Known rows, with every step that occurs:
bogolor-rigum-datadu-bito-libag: 3  10  30  -4  2  -1  -2  23  23  4  -11  -1  -3  44  -15  9  9  -19  4
bito-bogolor-rigum-datadu-malan: 8  21  22  3  -5  4  6  7  12  -1  -6  -2  -2  38  -11  13  -4  14  -8
bito-libag: -3  6  8  3  3  -4  -3  13  20  -26  -5  6  -1  13  -1  -3  6  -16  13
bito-bogolor: 1  12  0  7  -1  -4  5  -2  14  -19  3  5  3  5  1  5  -5  1  -3
libag-rigum-datadu-bito: -7  29  -4  2  4  -6  4  17  11  14  -12  -3  18  29  -2  5  5  -10  15
bogolor-rigum-datadu: 5  11  10  -1  14  -2  16  11  7  11  -10  0  8  32  -11  6  4  13  -4
bito-libag-befaruz: -4  13  -2  8  -1  -5  -9  4  29  -13  -6  5  4  -3  2  -4  12  2  8
libag-rigum-datadu: -5  26  -18  3  12  -3  11  15  5  2  -11  -2  17  19  -1  0  6  14  9
rigum-datadu-bito-libag: -2  17  21  0  -3  -6  -1  19  25  -7  -14  1  -2  46  -3  1  8  -31  10
bogolor-bito: -1  15  -5  13  -1  11  11  4  10  -19  -4  7  11  22  -4  -6  7  -2  8
bito-bogolor-rigum: 6  4  10  4  3  1  4  2  12  -8  5  4  2  1  -11  12  -5  13  -9
bito-bogolor-rigum-datadu-malan-libag: 9  16  29  4  -4  9  -1  7  13  -15  -5  -4  -15  31  -15  8  -8  -9  -8
malan-bogolor-bito-libag: 2  2  12  5  -9  3  4  12  15  -54  -3  4  -4  10  -6  -11  6  1  3
bogolor-bito-libag-rigum-datadu-malan: -2  35  -6  11  -11  17  -5  29  14  -21  -14  -3  4  46  -8  -5  14  3  20
rigum-datadu-malan: 0  27  15  6  -1  -1  8  7  9  -2  -15  0  7  45  2  0  4  -4  9
bogolor-bito-libag-rigum-datadu: -2  26  -21  8  1  12  4  29  14  -22  -10  -2  6  33  -9  -7  15  10  12
bogolor-rigum: 1  3  12  2  11  0  6  7  8  2  -2  4  8  8  -10  7  3  4  4
malan-datadu-bito-libag: -2  2  18  2  -9  -16  -12  16  20  -3  -4  4  0  26  -2  13  8  -71  21
rigum-datadu: 0  18  1  3  9  -6  17  6  9  -1  -12  2  9  33  0  -2  4  3  2

Rows:
-1  32  0  7  -11  8  9  14  0  -26  -12  -5  12  29  -5  -5  4  26  8 -> libag-rigum-datadu-malan-bogolor-bito
-2  15  16  6  -9  -5  -1  -1  20  -10  1  5  4  14  0  9  -5  -23  2 -> datadu-bito-bogolor
4  23  19  6  -13  5  15  6  4  -30  -14  -1  4  43  -4  -7  3  15  0 -> rigum-datadu-malan-bogolor-bito
3  8  26  2  -4  -1  -2  4  18  3  4  3  2  13  -12  17  -5  -11  -4 -> datadu-bito-bogolor-rigum
-8  14  -12  4  5  -1  -10  21  16  -21  -3  3  7  -2  -2  -1  8  -5  21 -> bito-libag-rigum
-1  22  21  6  -1  3  2  6  10  -17  -15  -2  -6  38  -2  -6  0  -27  10 -> rigum-datadu-malan-libag
-4  27  7  0  -4  -8  5  12  0  -16  -13  -6  11  18  1  0  0  21  9 -> libag-rigum-datadu-malan-bogolor
2  23  14  3  -6  -6  10  5  18  -1  -7  1  3  37  -2  9  -3  -14  -6 -> rigum-datadu-bito-bogolor
-4  26  1  4  -2  0  -3  13  15  -11  -5  -5  -3  16  -7  5  -6  -26  4 -> malan-libag-rigum-datadu-bito-bogolor
-1  17  -9  15  -9  11  -4  7  29  -22  -6  5  5  10  -4  -9  17  7  7 -> bogolor-bito-libag-befaruz
-8  13  -10  7  10  2  -6  10  7  -20  -3  0  4  -13  -3  -4  0  -19  19 -> malan-libag-rigum
-5  22  -13  1  8  -3  1  27  14  -12  -11  -2  6  23  -3  -2  9  4  13 -> bito-libag-rigum-datadu
-2  7  12  4  -5  -17  -1  5  9  12  -4  4  12  23  1  15  4  -63  17 -> malan-datadu-bito
1  11  26  7  -20  8  -5  12  15  -55  -6  3  -6  22  -5  -9  6  -5  12 -> datadu-malan-bogolor-bito-libag
4  20  24  1  3  4  7  11  8  10  -13  -2  5  43  -10  7  4  8  4 -> bogolor-rigum-datadu-malan
-1  18  -9  2  -4  4  8  25  9  -40  -9  -4  4  19  -9  -9  9  22  3 -> malan-bogolor-bito-libag-rigum-datadu
2  8  11  6  -12  -16  -3  1  13  3  3  3  4  17  -1  21  -3  -55  6 -> malan-datadu-bito-bogolor
-11  17  4  3  -3  -3  -17  23  21  -11  -4  2  7  8  -3  4  8  -28  26 -> datadu-bito-libag-rigum
-3  31  -5  3  -4  -4  3  13  14  4  -5  -3  10  22  -3  11  -2  -1  3 -> libag-rigum-datadu-bito-bogolor
5  2  42  -10  -2  -12  2  20  18  -15  -10  -3  -7  31  -14  7  3  -7  -5 -> malan-bogolor-rigum-datadu-bito-libag
